What can hang from each mark
F: H M N Q
N: F H M
C: H Q
R: Q
M: C D R
Q: D N R
D: C H
G: T
Y: A
T: G Y
H: R V
S: Y
A: S
V: A G

Each row was made from one small tree. The marks that hang from a mark follow it in brackets, in alphabetical order. Every link used is in the known rows. Write each row's tree.
In the rows, zero is written as 128.
Known rows
C{H}: [ 94 152 151 135 148 124  83 141 125 155 113 104 144 115 158 102 112 126
 128 123 148 137 107 122 139 131 128 127 128 132 132 131 144 105 119 118
 128  93 132  86 141 144 122]
V{A{S} G{T{Y}}}: [  4  67 112 151 129 142  35 156 153 194  92 112 137  28 243  95 114 133
 170 100 157  91 124 100 134  69 178 119 145 189 103  79 171  74  24  58
 103 136 177 143 173 150 184]
R{Q{D{C H} N{M}}}: [158 131 116 127 104 139 153 144 111  97 161 129 128 167  94 147 145 104
 103 142 131 122 113 127 118 157 100 122 142 100 135 158 115 137 133 135
 116 142 100 131 113 128 125]
C{H{V} Q{D R}}: [165 152 134  98 132 121 135 116 100 117 139 142 125 134 142 128 127 129
 101 144 132 148 115 131 105 140 112  87 104 118 147 162  95 128 158 126
 130 114 117 112 150 149 110]
V{A}: [ 71 128 116 146 134 135  59 127 134 176 100 116 155  71 184 102 130 150
 149 119 140 126 136 117 146  94 158 149 149 144 126  82 157 102  90 106
 121 108 151 127 140 152 142]
F{H{V} Q{N}}: [146 126 138 117 119  87 155 119 134 110 123 125 106 128  85 150 140 160
 118  96 141 111 128 133 137 118 125 137 129 138 122 120 115 135 140 142
 147 152 134 133 123 119 102]
T{G Y}: [ 72 109 134 138 137 140  82 161 174 203 115  93 134  81 188  76  71 129
 161 100 146 135 164 120 126  89 128 136 130 164 134  96 165  77  77 122
 117 101 151 126 161 136 136]
H{V{A{S} G}}: [ 56 100 135 155 128 110  32 123 136 187  91 122 144  59 190 100 126 175
 121 102 145 101 147 108 114  95 173 127 130 168 102  55 145 106  96 101
 130 112 167 121 157 148 152]
G{T{Y}}: [ 60 106 141 138 158 146  66 146 175 188 113 108 131  59 195  96  92 120
 176  90 124 121 133 114 155  96 142 130 125 178 116 107 166  92  65 112
 106 102 169 122 156 134 160]
N{M}: [ 96 130 136 160 151 130  92 139 140 155 115 121 150 129 129 127 126 134
 138 109 119 128 135 126 135 132 138 140 146 127 121 107 143 118 123 144
 121  94 128 114 115 125 140]
H{R V{G}}: [ 94 140 148 154 134 125  71 100 120 159 111 149 123 102 147  91 131 173
 135 127 116 112 163 138 108 118 143 138 102 153 105  83 123 128 134 128
 143  87 182 100 147 124 138]
F{M{D{H{V{G}}}} N Q}: [165 132 132 106 131 118 191 130 123  92 127 167  94 150  53 192 133 127
 123 112 122 131 118 131 133 132 102 126 146 127 128 148 115 135 133 125
 143 179 105 156  99  89  96]
R{Q{D{C} N{F M}}}: [156 129 101 132 116 136 151 136 118  92 160 136 137 165  86 152 144 121
 107 137 123 121 124 130 122 156 104 130 152 101 130 152 116 142 139 155
 118 145 104 135 110 121 134]
M{D R{Q}}: [140 129 115 116 120 134 156 114 125 122 148 149 126 145 102 130 122 113
 150 126 131 148 130 117 154 126 114 151 133 113 136 128 125 135 132 140
 138 132 121 152 106 105 120]
N{M{D}}: [114 120 140 158 141 136 107 136 141 149 128 130 151 147 117 141 125 117
 143 113 117 127 127 123 131 140 133 140 142 117 123 112 144 121 126 148
 128 110 120 130 104 114 133]
C{H Q{R}}: [138 162 129 101 151 136 137 133 103 124 129 126 130 125 151 116 119 122
 120 146 145 161 109 131 135 131 113  97 120 114 145 168 107 119 137 112
 125 104 117 104 152 153 117]
D{H{R V{A G{T}}}}: [ 82 127 148 135 115 133  90 123 108 139  99 124 116 108 176 103 139 136
 126 139 124 113 127 132 116 128 145 118 116 145 106 112 139 123 105  89
 126 110 165 104 142 131 136]
R{Q{D N{F H}}}: [144 134  96 131 113 114 146 137 125  89 155 126 134 166  92 148 151 132
 113 121 136 116 119 132 141 143 111 143 147 106 136 152 123 132 141 155
 119 139 112 132 113 126 138]
Q{N{M}}: [105 143 130 138 136 127 118 136 146 139 137 107 148 131 104 123 137 140
 127 133 122 129 137 134 133 134 127 147 142 115 116 129 125 128 133 149
 115  97 127 127 118 138 146]
Y{A{S}}: [ 97  98 118 145 142 122  64 148 156 200  93  89 132  72 192  93 119 130
 123 100 166 110 124  97 134  85 204 136 143 166 125  86 147 121 114 117
 120 110 136 114 159 169 155]
D{C{Q{N}} H}: [144 143 157 121 132 160 136 145 112 119 139  98 130 137 148 118 117  95
  98 175 132 142 103 131 130 158 109  99 114  99 130 155 135 139 119  92
 128 128 102 106 137 148 118]
M{D{H} R}: [127 130 142 116 116 132 153 119 126 122 139 122 127 154 121 122 122  98
 140 147 122 149 115 121 147 142 119 145 119 108 134 139 138 138 129 120
 137 128 117 140 105 107 119]
Q{D{C H} N{F} R}: [171 129 118 102  94 124 183 128 117  64 179 104 141 179  92 132 157 111
  89 197  87 131 123 137 102 174  86 128 116  92 142 190 110 167 150 130
 110 159  97 140 116 119 131]
F{M{R} Q{D}}: [160 131 109 112 129 122 179 116 120 106 132 174 102 144  76 160 130 126
 148 112 118 137 136 131 132 119 109 147 145 134 146 146 110 137 137 138
 134 155 108 150 100  99 101]
R{Q{D N{F M}}}: [143 135  94 131 118 126 147 135 122  99 155 137 135 163  85 149 150 132
 114 124 129 121 126 131 129 148 114 138 158 105 131 150 114 135 143 162
 117 132 112 136 113 122 139]
F{M N}: [132 156 128 122 155 121 135 128 142 127 120 139 126 118  86 152 130 148
 132 112 113 138 139 131 152 123 113 148 146 140 126 126 132 126 130 137
 128 124 118 129 116 119 122]
C{Q{D N R}}: [155 152 114 106 130 137 149 122 127 124 166 133 133 131 119 121 141 134
 123 157 125 145 134 137 131 127 111 126 116 107 147 163  99 133 145 133
 123 112 115 143 144 150 134]
C{H{R V}}: [122 159 150 126 138 124  97 114 109 138 110 131 124 121 148 103 122 140
 123 129 128 131 127 137 113 135 132 120 109 139 119 125 118 130 151 132
 134  90 153  82 142 140 117]
S{Y{A}}: [100  94 129 144 147 117  51 137 158 208 103  90 128  71 175  90 110 109
 144  90 160 132 132 104 125  84 199 139 146 151 133  73 142 117 112 116
 110 106 149 129 158 153 160]
R{Q}: [112 142 117 141 141 131  93 138 127 153 128 130 135 113 130 114 123 143
 134  99 151 131 133 116 157 116 128 143 148 133 130 111 134 114 115 134
 128 104 135 111 135 133 131]
C{H{V}}: [104 148 158 131 144 110  74 127 123 156 106 111 140 110 154 106 112 143
 111 114 140 131 120 121 121 132 133 117 118 140 122 114 134 114 134 128
 132  91 141  85 143 143 117]
F{H{R V} Q{N{M}}}: [169 132 124 116 112 102 191 107 115  80 126 151  90 155  68 163 154 151
 127 109 121 109 134 151 120 129 121 133 127 129 117 135  95 154 161 155
 145 156 139 135 110 110 103]
N{H{V{A}} M{D R{Q}}}: [147  96 103 138 102 100 171 117 111  70 116 147 134 181  98 188 150 120
 126 107 109 122 124 130 120 141 129 121 141 106 122 116 124 140 149 151
 120 159 111 158  69 105 126]
T{G Y{A{S}}}: [ 79  79 116 133 129 135  81 172 179 217  98  79 122  63 215  76  73 118
 148  92 168 121 154 103 113  69 172 124 139 182 133  87 161  84  79 116
 109 119 146 133 175 158 149]
T{G Y{A}}: [ 82  92 122 136 130 136  83 166 174 214  99  83 129  71 203  75  74 123
 149 102 160 131 160 109 114  73 157 127 138 171 139  88 163  77  78 121
 111 113 150 133 166 150 140]
Y{A}: [100 117 126 149 143 123  66 140 149 195  95  96 142  82 175  94 120 137
 127 114 154 124 131 105 136  92 182 141 141 151 133  88 151 111 113 125
 123 102 141 113 146 158 142]
N{F M{C D{H{V}}}}: [143 107 136 148 125 128 157 127 128  88 123 134 145 192  91 167 134 109
 110 134  97 125 118 133 112 181 130 117 140 101 117 137 143 149 152 161
 134 154  99 137  90  87 126]
M{C{Q{N{F H} R}} D}: [180 121 132 115 114 139 186 119 133  95 165 141 140 172  89 151 131  99
 129 158 117 139 121 134 131 149 108 122 105  97 140 161 122 141 149 140
 142 162  94 170 114 111 118]

Which tree is each row?
[125 141 109 131 125 118 130 142 127 116 141 117 133 139 103 132 140 139
 123 111 148 125 126 127 155 126 117 143 146 116 128 134 124 123 129 141
 120 119 124 124 121 137 136] => R{Q{N{H}}}
[139 147 119 120 140 127 157 123 126 106 133 127 128 144 114 145 136 137
 119 135 129 143 128 143 137 134 125 116 126 102 126 143 107 135 152 143
 124 111 114 134 120 147 136] => C{Q{N{H{V} M{R}}}}
[173 140 121 107 144 126 190 127 135 101 132 170 102 141  48 189 128 127
 142 105 120 138 125 132 148 121 103 143 152 128 135 146 117 135 137 140
 142 171 104 161  98  94  99] => F{M{D} N Q}
[136 112 116 148 131  85 139 122 131  78 114 125 131 166 109 164 141 153
 111  99 115 108 122 139 131 146 134 134 134 122 128 125 142 143 154 160
 135 155 121 118 100 104 129] => N{F{Q{D}} H{V}}
[155 141 150 110 126 155 154 142 107 106 146 101 130 141 139 118 124  98
  96 183 121 149 110 131 125 158 101  97 112  98 135 165 123 147 125  92
 123 134 100 114 136 144 116] => D{C{Q{N R}} H}
[ 90  92 105 138 144 130  72 149 175 202 103  96 131  54 205  89  93 122
 145  89 157 120 130 101 127  78 194 123 138 175 136  84 147 106  98 124
 104 123 148 128 166 166 164] => T{Y{A{S}}}
[154 129 121 120 133 101 197 134 133  79 121 136 100 148  66 193 146 137
 132  95 130 121 107 137 154 126 110 135 149 125 135 142 126 132 131 139
 141 175 111 144 100  99 105] => F{H N{M} Q}
[159 128 113 107 107 119 187 135 120  93 156 134 114 161  79 151 150 119
 120 143 116 131 123 136 116 138 104 133 136 108 145 173  98 146 143 135
 119 149 107 150 110 115 119] => F{Q{D{H} N{M} R}}
[ 82 117 123 146 120 129  65 102 115 160  97 150 121  76 181  95 140 170
 138 123 128  99 157 130 102 100 171 131 117 166  98  70 123 128 119 107
 133 109 184 116 156 143 151] => H{R V{A{S} G}}
[161 139 103 119  98 138 126  90  99 113 133 168 115 116 125 123 154 153
 121 141 112 113 156 142  96 123 133 130 120 133 114 108  97 152 153 140
 127 130 158 134 133 141 126] => H{R{Q{D{C} N}} V{A}}
[156 123 148 108 106 138 176 111 124 108 147 143 131 162 105 132 111  81
 143 157 122 149 112 122 128 146 106 130  99 110 142 152 131 134 140 127
 146 154 103 155 105  99 102] => M{C{H} D R}
[161 127 156 124 134 146 123 125 119 135 146 133 144 136 133 129 108 102
 121 148 123 141 116 119 119 145 110 108 107 112 133 134 131 131 132 121
 142 135 113 127 128 126 108] => M{D{C{H{V} Q{R}}}}
[168 115 125 113 102 142 185 108 126 106 157 162 124 160  84 140 120  93
 147 141 124 145 129 119 140 136 105 141 114 112 142 137 124 141 137 139
 146 161 105 173 101  92 108] => M{C D R{Q}}
[127 158 131 122 119 142 139 134 107 115 130 119 112 148 128 109 141 117
 123 145 133 131 117 139 138 145 124 135 129 115 125 150 122 140 136 117
 125 107 133 100 130 134 127] => D{H{R{Q{N}}}}
[114 132 112 144 132 106 151 139 140  82 131  98 150 174  90 154 152 139
 116 132 111 121 124 145 137 155 125 143 150  99 115 146 132 140 148 162
 112 126 112 126  95 124 152] => Q{N{F H M}}
[150 142 143 113 133 142 144 127 118 125 135 134 134 131 134 120 115 109
 125 150 135 150 117 129 127 135 113 104 105 121 146 156 121 122 135 116
 136 128 108 126 143 135 110] => M{C{H Q{R}}}
[184 143 141 107 116 159 187 116 114  93 158 153 126 175 100 143 124  83
 131 170 128 140 104 143 118 160 108 109 102  94 135 177 114 141 157 136
 148 153 101 148 124 119 108] => M{C{H{R} Q{N{F}}} D}
[149 140 139 122 143 155 129 129 125 132 149 117 143 114 136 112 116 122
 119 166 118 146 135 129 132 134 105 116 113 112 133 138 123 139 125 114
 127 122 115 125 141 146 125] => D{C{Q{N R}}}
[149 136 106 127 143 111 178 117 114  73 109 152 108 162  81 163 142 147
 138 107 116 121 129 146 146 140 124 143 157 131 124 144 126 147 145 152
 142 163 124 118 107  93 110] => N{F{H{R} M Q}}
[149 172 139 110 149 142 126 110  95 125 115 148 111 125 154 115 120 133
 118 140 141 146 118 145 117 137 129  93 107 122 126 146  99 131 161 127
 139  93 139  89 154 155 112] => C{H{R V} Q}
[180 136 121 105 123  93 213 105 107  59 113 184  71 149  42 197 154 161
 128 100 116 111 134 150 126 122 102 128 135 148 120 138  98 145 148 134
 154 191 131 145 105  86  88] => F{H{R V{G}} M N Q}
[106 120 144 140 106 133  91 122 120 140 128 131 124 123 167 113 143 122
 129 139 118 104 121 129 109 134 133 129 110 139 126 125 141 120 111 105
 127 119 148 117 137 127 135] => Q{D{H{R V{A G{T}}}}}
[ 22  91 115 161 126 131  35 147 133 187  95 112 149  55 213  95 131 151
 146 114 164  98 126 104 132  83 176 135 149 163 111  72 161  86  57  69
 120 125 159 130 162 153 168] => V{A{S} G}
[164 138 124 134 135 136 180 127 128  76 139 137 125 169  91 177 142 110
 134 138 102 131 113 148 138 149 107 128 122 101 129 148 130 143 149 141
 129 147 107 139  94 113 130] => F{N{H{R} M{D{C{Q}}}}}
[166 142 105 108 125 115 169 117 122  84 158 130 133 158 106 144 151 142
 107 153 114 138 131 144 125 143 112 118 117 101 141 167 100 146 164 147
 123 131 109 142 129 139 136] => C{Q{D N{F H{V}} R}}
[150 116 143 121 110 140 165 104 141 124 150 146 134 149 101 127 114  95
 153 148 113 145 132 122 138 135 114 149 101 117 139 128 138 138 135 134
 148 149 111 169 104  95 112] => M{C D R}
[ 82 122 146 146 136 133  72 107 133 163 109 149 115  83 168  91 121 160
 152 117 111 107 161 135 110 109 144 127 100 172  99  88 129 120 111 120
 131  95 194 109 155 122 150] => H{R V{G{T{Y}}}}
[161 129 137 127 136 141 143 128 120 109 144 121 142 134 123 135 124 123
 108 158 108 139 134 133 118 144 105 105 111 108 128 137 117 146 138 124
 124 133 109 127 125 140 124] => D{C{Q{N{H{V} M} R}}}
[120 150 156 131 126 128 105 117 114 136 111 119 116 130 147 101 132 136
 115 135 119 126 131 137 121 143 139 129 110 133 116 119 128 143 145 121
 134  94 148  90 135 132 122] => D{H{R V}}
[148 111 149 127  99 121 122 125 112 116 156 120 140 143 135 116 138 118
  98 167  97 123 131 120  92 152 100 116  96 123 145 142 126 141 126 105
 124 141 118 125 130 117 119] => Q{D{C H{V{G}}} R}
